Each row was made from one walk, in order. Every step used is in the known rows, and no mark comes twice. Write each row's walk.
Known rows:
L -> R -> M -> H -> Z: [-24 6 38 17 -18 30 77 34 32 -18 26 -16 -3 39 77 -31 4 -21 -29 76 56 -23 100 -2 24 4 49 110 -3 -56 7 4 55 102 77 -17 51 0 -14 37 -31 -14 -9 26 -41 31 29 26 -66 -23 -79 1]
W -> H: [-10 -32 -7 32 -26 8 -2 34 8 30 -11 -10 -16 20 1 19 33 0 16 10 36 -52 18 7 -7 -14 22 87 -6 -14 -10 -9 20 2 0 -24 17 18 -28 -6 -4 25 7 21 -36 14 -4 2 5 2 -4 -17]
E -> H: [-38 -31 -24 24 -25 -3 -9 44 12 29 12 -17 -7 38 8 -5 41 -5 9 33 41 -34 40 8 15 11 -15 77 6 9 -1 26 14 8 1 -15 14 14 -46 13 -22 10 -5 -11 -31 37 14 -12 -16 -1 -32 -3]
M -> H -> J: [-24 -15 7 27 -3 5 50 13 35 33 13 -24 -2 45 0 -44 42 8 -16 50 27 -13 73 -17 12 -15 1 61 4 15 -2 -30 66 42 28 12 26 -6 11 27 -48 4 -2 33 -22 17 12 -25 -44 -7 -36 9]
Q -> K -> H: [-10 -18 -6 12 -22 5 26 4 27 56 20 -13 18 32 16 14 35 23 45 9 55 -48 43 -14 37 -8 -12 75 26 -41 23 -17 57 -8 -14 16 39 7 -2 17 -59 37 5 8 -8 -19 18 -35 19 -9 -2 -1]
P -> D -> H -> R -> M: [2 0 -12 -18 -28 10 62 15 -34 27 -3 12 31 17 5 30 -7 -14 -7 0 51 -86 65 1 5 -11 16 76 19 -47 -17 -1 -16 28 -2 -5 14 -15 16 25 -47 -6 13 -6 -84 25 63 14 -62 -34 -13 -51]
P -> D -> H: [7 0 -28 -14 -30 6 36 28 -2 55 -3 13 10 -10 -11 33 24 16 -6 7 61 -67 42 -6 1 -17 -27 69 9 -24 -10 -19 26 -17 -25 -3 24 9 -23 -7 -18 0 9 28 -45 -7 38 2 -16 12 17 -44]
R -> M -> H -> D: [-6 13 4 -4 -4 16 48 -7 31 17 4 15 23 70 6 -20 12 -12 8 19 37 -33 72 1 32 -4 22 80 0 -24 0 -27 10 79 30 0 27 14 22 39 -52 8 -10 27 -39 48 14 1 -29 -7 -26 6]
J -> H -> M: [-19 -45 4 7 -1 16 43 29 33 41 -1 -21 19 39 14 7 40 9 47 32 63 -34 26 -22 34 2 23 53 15 -9 14 1 5 37 -11 2 26 -10 -23 20 -41 20 -24 8 -24 37 25 17 -4 -3 18 28]
J -> H -> L: [-28 -27 12 19 -7 -4 44 47 16 37 -8 -69 44 28 9 -4 31 -6 9 39 68 -50 26 -25 15 15 25 46 0 -10 -1 40 35 28 16 12 41 -30 -21 33 -15 7 -26 1 -14 26 10 17 -24 -7 9 -14]
U -> H -> P: [-35 -48 -7 16 -11 22 13 44 25 20 7 15 61 67 34 20 36 11 44 11 39 -53 9 26 12 -26 3 47 -13 -38 1 2 37 50 -6 35 14 -7 -17 55 -35 7 4 25 -36 2 68 40 4 25 -29 3]
P -> H -> L: [-10 -19 3 21 -19 7 49 50 -14 21 -10 -20 40 54 39 -37 37 0 -12 29 48 -51 42 -13 28 7 33 56 -5 -23 -12 38 64 -3 -5 20 22 -48 10 25 -38 16 -15 21 -37 27 -3 20 -30 5 -15 -13]
U -> H: [-41 -27 -22 9 -25 20 -3 30 36 25 15 21 18 68 32 5 28 25 30 25 49 -57 37 14 16 -19 9 52 -8 -19 -4 5 53 14 -2 16 27 3 -28 46 -6 6 3 25 -50 -3 21 27 -9 24 -25 1]
H -> S: [-5 -28 -25 25 1 16 29 3 5 25 6 0 27 37 11 13 21 19 38 9 48 -43 17 -3 27 -9 -17 39 -5 -26 12 -21 14 21 2 -2 17 -25 -12 18 -28 36 -17 2 -17 19 27 8 -23 15 -7 13]
J -> H -> E: [-38 -41 -13 18 -5 -12 22 52 36 32 13 -55 17 25 23 11 37 -3 17 21 62 -29 41 -31 -3 -4 -3 44 1 -14 5 8 22 25 -23 27 16 -12 -20 14 -12 -20 -28 7 -14 30 34 23 -33 3 1 9]
R -> M -> H: [3 -8 3 -4 -10 13 25 6 10 11 23 13 14 68 36 -19 23 -5 -5 43 58 -42 59 7 37 6 24 98 -8 -29 20 -28 38 68 35 -17 44 23 -20 39 -37 8 21 11 -46 38 -5 11 -34 -16 -33 6]
L -> R -> M -> H: [-18 5 27 16 -8 13 29 21 41 13 25 7 1 35 68 -23 11 -24 -28 63 56 -38 79 7 21 -6 51 114 -2 -64 -1 -6 50 89 59 -11 45 15 -37 23 -24 -5 15 8 -42 43 -3 21 -58 -1 -65 -4]
P -> D -> H -> L -> R -> M: [-14 36 29 -7 -42 10 69 34 -20 26 -3 -21 41 -14 49 8 -12 -32 -40 34 69 -69 67 -13 9 16 41 98 16 -72 -36 29 21 52 43 -11 34 -35 -6 10 -32 -1 2 17 -60 21 37 38 -65 -1 -11 -63]
K -> H -> R -> L: [-21 -20 -12 16 -40 17 34 31 1 -3 10 -31 35 19 23 -24 50 -2 11 31 39 -52 54 23 12 5 54 75 27 -19 -1 16 35 5 20 -1 -4 -16 38 36 -49 -3 6 -1 -41 13 21 -16 -45 -54 -57 -39]
K -> H -> S: [16 -20 -18 18 -4 12 27 2 21 18 8 2 43 10 18 9 43 15 23 18 46 -49 36 2 33 -8 -15 72 16 -38 26 -41 32 5 -9 6 16 -15 -5 -2 -44 29 0 8 -17 8 35 -24 -10 -11 -8 4]
L -> R: [-28 -15 -6 43 -21 -2 21 34 47 31 25 -6 -5 10 46 -6 23 -5 10 42 52 -55 35 4 -4 -11 26 60 -14 -42 -19 8 48 33 20 2 12 -9 -56 6 -6 1 5 17 -11 22 -3 6 -35 40 -54 -7]
D -> P -> H -> L -> R -> M: [-39 7 31 15 -22 8 52 58 16 17 14 -8 43 21 82 -11 35 -32 -46 34 66 -71 77 1 14 16 42 78 -9 -106 -31 72 41 43 24 11 34 -66 -23 22 -29 -4 2 -16 -26 40 0 38 -35 5 -31 -9]
Q -> K -> H -> D: [-17 -2 2 12 -13 1 49 -10 53 55 3 -10 32 41 -17 16 26 14 52 -12 39 -36 55 -24 31 -20 -15 60 24 -31 3 -19 31 3 -23 38 18 -1 38 19 -78 36 -25 24 4 -4 34 -48 21 1 4 -4]
D -> H -> E: [-34 -17 -4 12 -22 -11 21 67 31 44 28 -7 24 5 2 16 39 7 14 12 45 -30 43 -11 1 16 -22 53 14 -14 -3 -14 31 2 -31 14 2 -6 -13 1 -31 -5 5 56 -22 -6 54 12 -39 3 -18 -27]
J -> H -> D: [-37 -19 -12 9 4 -4 49 15 62 50 -11 -32 23 27 -16 7 32 -5 32 5 53 -51 39 -12 3 -17 4 44 -2 -7 -11 12 -4 24 -12 28 7 -9 -10 22 -17 -9 -37 8 1 35 16 -4 -4 11 12 4]
L -> R -> M: [-35 -6 -8 24 -23 13 24 21 29 18 32 8 1 29 65 -2 10 -12 8 38 58 -64 47 12 12 -2 59 79 -20 -62 -13 9 25 65 41 -15 21 -12 -53 27 -15 -7 5 -6 -30 39 -6 28 -46 18 -57 0]
Q -> H: [-20 -19 8 25 -8 29 -5 20 -1 45 20 1 3 36 26 -1 24 42 21 24 67 -59 36 -6 18 -4 -9 40 5 18 20 -2 35 33 -17 18 30 1 -21 42 -37 23 -29 5 -37 17 0 -1 -22 -6 -32 -10]
U -> H -> D -> P: [-55 -11 -3 2 -17 17 15 26 81 38 8 25 40 58 -15 31 31 10 36 -3 44 -57 49 23 7 -27 -33 27 -7 -46 -33 29 13 17 -29 35 14 -9 5 36 -14 -1 -18 28 -22 -6 39 9 17 36 3 8]
Z -> H: [-47 -50 -19 19 -11 -3 -8 18 26 18 42 12 11 50 45 9 18 27 43 26 69 -54 52 5 17 -18 7 78 -5 -9 18 -7 61 3 -4 16 40 9 -19 26 -1 23 2 11 -19 28 3 1 -20 18 -28 -6]
C -> H: [3 -35 -1 14 -15 4 -9 27 21 24 14 -11 14 3 1 21 22 16 43 31 61 -61 17 12 12 -4 -8 66 10 -6 12 -7 56 -30 -22 6 21 11 -39 34 -5 11 1 4 -15 9 4 -15 27 -4 -18 -18]
J -> H -> L -> R -> M: [-49 -3 33 20 -12 2 56 46 24 19 5 -64 41 20 74 -11 7 -30 -17 52 76 -61 54 -18 14 26 76 81 2 -56 -19 54 22 81 59 3 43 -41 -33 34 -10 -8 -22 -20 -20 52 8 46 -59 -15 -27 -13]
P -> D: [25 -13 -42 5 -30 9 35 5 -21 37 -1 3 5 23 0 22 12 11 8 6 59 -59 36 -13 3 -40 -12 47 -13 -27 -11 -4 29 9 -11 -7 20 -3 -20 10 -19 2 -5 15 -43 15 5 -6 -12 37 7 -7]
K -> H -> L -> R: [-17 1 30 42 -33 1 46 47 37 18 14 -38 36 -7 48 -24 34 -27 -16 67 54 -45 57 -3 14 9 47 82 18 -48 -17 20 77 35 37 13 27 -34 -18 -9 -40 3 -3 34 -14 13 19 -16 -40 -1 -42 -33]
J -> H: [-27 -39 -19 12 -1 -3 19 34 40 45 4 -34 11 22 18 16 39 10 19 27 72 -61 25 -7 8 -6 9 56 -6 -10 4 12 26 14 -9 9 34 -1 -51 23 4 -5 -12 -9 -6 24 7 11 -7 -1 3 6]
K -> H -> L: [3 -10 9 19 -34 -3 42 36 6 22 6 -31 49 22 9 -15 41 -4 5 44 49 -43 35 -2 27 16 20 65 11 -20 1 5 65 12 12 9 28 -21 2 10 -51 18 0 29 -20 6 18 -28 -12 -12 -11 -19]
D -> H: [-28 -17 -4 6 -20 1 18 44 38 56 13 12 15 6 -2 23 39 18 14 21 53 -57 25 11 7 10 -14 68 -1 -14 0 -17 34 -8 -16 -2 17 7 -45 9 -17 12 17 35 -19 -3 27 3 -14 2 -16 -27]

Which walk is each row?
[-16 -55 -4 15 12 3 36 50 29 41 -7 -36 50 21 16 27 50 -6 26 15 59 -53 1 1 3 -14 1 48 -14 -31 12 9 10 49 -15 30 14 -9 -37 29 -31 -8 -11 -8 0 31 51 26 7 1 -2 12]	J -> H -> P
[-25 -29 -17 21 -20 10 39 14 -19 5 19 5 29 63 19 0 7 -6 31 17 39 -72 40 13 15 -7 49 45 -8 -33 -3 4 -8 51 26 -10 9 -25 7 57 -49 5 2 -22 -58 48 21 14 -61 -17 -53 -1]	H -> R -> M
[30 -23 -11 -2 -25 17 65 2 -16 47 -7 -14 53 16 11 40 24 3 27 -21 55 -46 35 -25 31 -45 -30 73 20 -71 16 -15 30 23 -33 40 26 -5 21 15 -93 30 -5 4 -15 -12 71 -28 30 8 22 -13]	Q -> K -> H -> P -> D
[-1 -2 -22 -12 -33 -7 39 46 -7 45 11 -5 17 -9 -6 29 19 0 -12 -1 53 -35 58 -29 -6 -13 -36 63 21 -26 -15 -15 21 -1 -42 17 8 -1 8 -13 -31 -11 -4 49 -48 -4 57 8 -37 18 7 -40]	P -> D -> H -> E
[29 -31 -35 9 -20 15 50 20 -35 30 -14 -1 42 21 2 34 23 -4 15 -6 48 -53 12 -9 5 -45 -19 41 -15 -47 2 -9 14 46 -19 21 1 -12 -9 19 -47 6 -3 10 -35 26 49 7 -1 41 -1 0]	H -> P -> D
[-26 -35 19 42 -1 31 17 16 -9 31 10 -10 15 49 16 -17 8 25 20 27 55 -69 47 -10 4 -14 8 26 21 18 6 14 19 41 -11 35 23 -19 14 48 -57 17 -35 -4 -61 32 29 -2 -60 -36 -56 -21]	Q -> H -> R
[-60 -50 -15 21 -13 -9 -6 45 22 3 53 -3 21 43 46 5 19 18 43 19 62 -27 73 -10 12 -15 0 64 9 -14 9 -7 61 22 -17 34 22 -10 12 24 -15 10 -15 32 -27 30 27 12 -41 18 -33 -4]	Z -> H -> E
[14 -33 16 18 11 11 35 37 22 25 3 3 42 44 15 -9 41 -8 7 33 43 -19 22 15 18 -17 -9 68 -8 -34 16 -26 45 74 6 22 28 15 -15 22 -57 15 10 34 -21 28 50 10 -13 1 -34 8]	M -> H -> P
[-47 -38 -13 10 -17 20 38 41 6 16 -3 -70 29 36 24 -14 40 0 15 24 54 -56 42 1 1 5 56 53 15 -1 -13 51 5 22 27 4 11 -19 16 58 -12 -9 -19 -26 -33 33 22 25 -56 -47 -34 -25]	J -> H -> R -> L
[-30 -8 50 61 -28 3 26 59 12 9 -10 -56 0 -1 31 -8 14 -32 -15 45 39 -36 42 -9 -11 9 58 96 6 -45 -43 37 40 33 45 -18 22 -17 -17 -11 -5 23 -10 34 -30 27 4 17 -40 4 -31 -34]	W -> H -> L -> R
[-67 -22 -19 40 -20 3 18 29 10 33 7 -39 -7 37 -6 -32 48 -2 -6 29 12 -21 66 0 0 13 -6 58 9 34 -15 26 19 5 17 5 -1 -12 -9 26 -43 -4 -15 -6 -24 36 29 -32 -37 -5 -34 8]	E -> H -> J
[15 -6 -3 -24 -29 19 65 17 -9 47 -5 25 12 8 -6 19 21 11 22 14 55 -40 44 -19 30 -10 -12 71 34 -25 -1 -28 6 6 -31 -10 19 -5 -1 -9 -63 26 2 46 -60 9 56 7 -6 9 28 -26]	P -> D -> H -> M
[-38 9 21 33 -35 12 51 35 -4 2 25 -30 34 36 64 -17 -3 -29 -4 48 55 -58 48 -2 20 25 73 71 -8 -58 -23 38 35 77 69 -19 22 -44 -20 34 -28 10 -1 7 -33 43 2 35 -64 10 -52 -13]	H -> L -> R -> M
[-70 -47 -10 15 -26 15 6 31 -6 -17 32 -20 29 52 49 -21 13 17 39 24 49 -52 74 19 8 -3 57 78 22 -11 -3 30 36 15 33 8 13 -16 47 57 -16 16 2 -4 -46 37 13 19 -73 -31 -63 -37]	Z -> H -> R -> L
[40 -24 -28 -2 -23 8 47 21 -14 25 -9 6 54 -1 4 31 39 -12 1 6 45 -56 25 2 2 -38 -17 74 7 -55 11 -29 33 33 -27 33 9 -7 1 -3 -72 -4 9 18 -28 12 62 -26 18 15 4 -17]	K -> H -> P -> D
[-28 -28 -5 10 -22 17 60 65 26 15 7 0 11 30 35 6 56 12 -10 22 59 -53 66 -4 13 -16 -26 46 -20 -54 -1 42 52 -19 -30 8 28 -38 -9 17 -23 -9 -12 8 -15 -5 31 13 11 1 -17 26]	D -> P -> H -> Z
[-55 -11 -1 16 -24 -6 48 37 31 57 10 -15 8 2 -12 -2 54 16 4 19 27 -43 55 -1 -7 13 -4 51 1 6 -14 -19 44 -8 -4 15 -2 -18 -3 15 -37 1 9 33 -9 -7 33 -13 -37 -7 -20 -20]	D -> H -> J
[-12 -12 10 11 -20 25 40 30 2 -6 3 -38 19 57 18 -53 31 -4 -2 46 39 -26 70 6 18 -4 42 79 24 -4 -4 10 34 40 44 -14 20 -3 43 50 -38 12 3 18 -54 25 18 10 -77 -49 -65 -27]	M -> H -> R -> L
[-43 -25 -12 16 -9 2 38 41 33 48 7 -5 12 26 16 -9 74 13 -19 8 38 -53 75 -8 -5 -22 -20 36 -16 -39 -25 24 52 -24 -36 35 5 -52 -2 18 -35 -10 -3 -5 -2 16 9 -12 1 15 -5 23]	D -> P -> H -> J
[-44 -17 3 2 7 -7 35 33 77 64 -10 -27 33 12 -30 40 49 2 23 -3 67 -57 40 -5 -8 -18 -40 25 -12 -36 -24 29 -14 7 -28 27 18 -12 -20 5 -7 -13 -34 -5 23 21 24 0 28 16 29 16]	J -> H -> D -> P
[-31 25 42 8 -4 9 43 12 75 29 15 11 21 28 29 -3 15 -33 -20 35 56 -39 93 12 7 -7 3 88 1 -89 -27 9 5 85 36 6 33 2 -18 12 -37 -13 -3 16 -8 46 17 8 -25 11 -40 3]	L -> R -> M -> H -> D -> P
[46 -8 -3 -15 -5 23 60 3 -36 9 -5 11 49 47 32 15 9 -21 -20 16 53 -41 50 -5 31 -32 2 89 2 -64 9 -27 8 105 17 2 35 10 7 34 -69 4 12 8 -62 42 50 25 -18 2 -15 1]	R -> M -> H -> P -> D
[-12 -28 -18 8 -9 -1 15 53 30 47 8 20 16 24 28 12 63 10 -12 8 66 -64 48 7 4 -18 -30 50 -17 -61 -8 30 44 -27 -48 15 27 -23 -37 3 -15 -3 7 -5 -15 14 -1 9 20 14 -5 17]	D -> P -> H
[11 -38 -5 20 -15 4 31 41 19 25 10 0 54 9 18 19 59 -8 24 25 37 -48 12 16 9 -13 3 67 -6 -46 17 -29 42 33 -21 28 4 -4 -17 9 -72 4 11 21 -3 6 56 -20 18 -9 -26 0]	K -> H -> P
[-19 -26 5 4 -26 29 11 34 -12 -9 8 -42 36 9 7 -11 22 8 41 24 41 -57 34 22 11 7 36 72 35 -1 -11 32 32 -24 12 -6 -2 -14 28 66 -20 7 -6 -13 -39 20 21 -1 -32 -52 -60 -51]	C -> H -> R -> L
[-59 -2 24 50 -25 2 20 59 14 15 3 -60 17 13 40 -37 20 -39 -27 63 46 -23 63 5 9 30 26 85 19 -23 -29 71 35 41 46 -5 25 -22 -35 10 -24 9 -18 4 -29 44 26 5 -63 0 -55 -27]	E -> H -> L -> R
[-60 5 20 39 -29 12 25 44 -8 1 12 -46 24 31 65 -27 5 -51 -29 54 44 -41 71 8 23 45 57 106 12 -35 -25 70 5 71 74 -25 25 -23 -33 31 -33 1 -10 -16 -42 66 24 21 -72 -14 -60 -22]	E -> H -> L -> R -> M
[-9 -23 -6 18 -27 4 39 15 -3 -3 21 12 40 37 28 3 22 -18 13 26 39 -72 61 14 19 -4 53 76 17 -40 11 -14 18 42 14 5 15 -14 11 33 -64 -3 11 -17 -54 30 36 -18 -43 -50 -43 -13]	K -> H -> R -> M
[3 -29 -36 11 -20 3 23 28 -39 20 -18 -15 35 14 5 14 33 -21 -7 3 38 -36 33 4 6 -21 -35 75 5 -24 -4 23 -11 40 -14 11 1 2 -19 13 -55 -1 -16 -12 -42 45 72 2 1 19 -11 -7]	E -> H -> P -> D
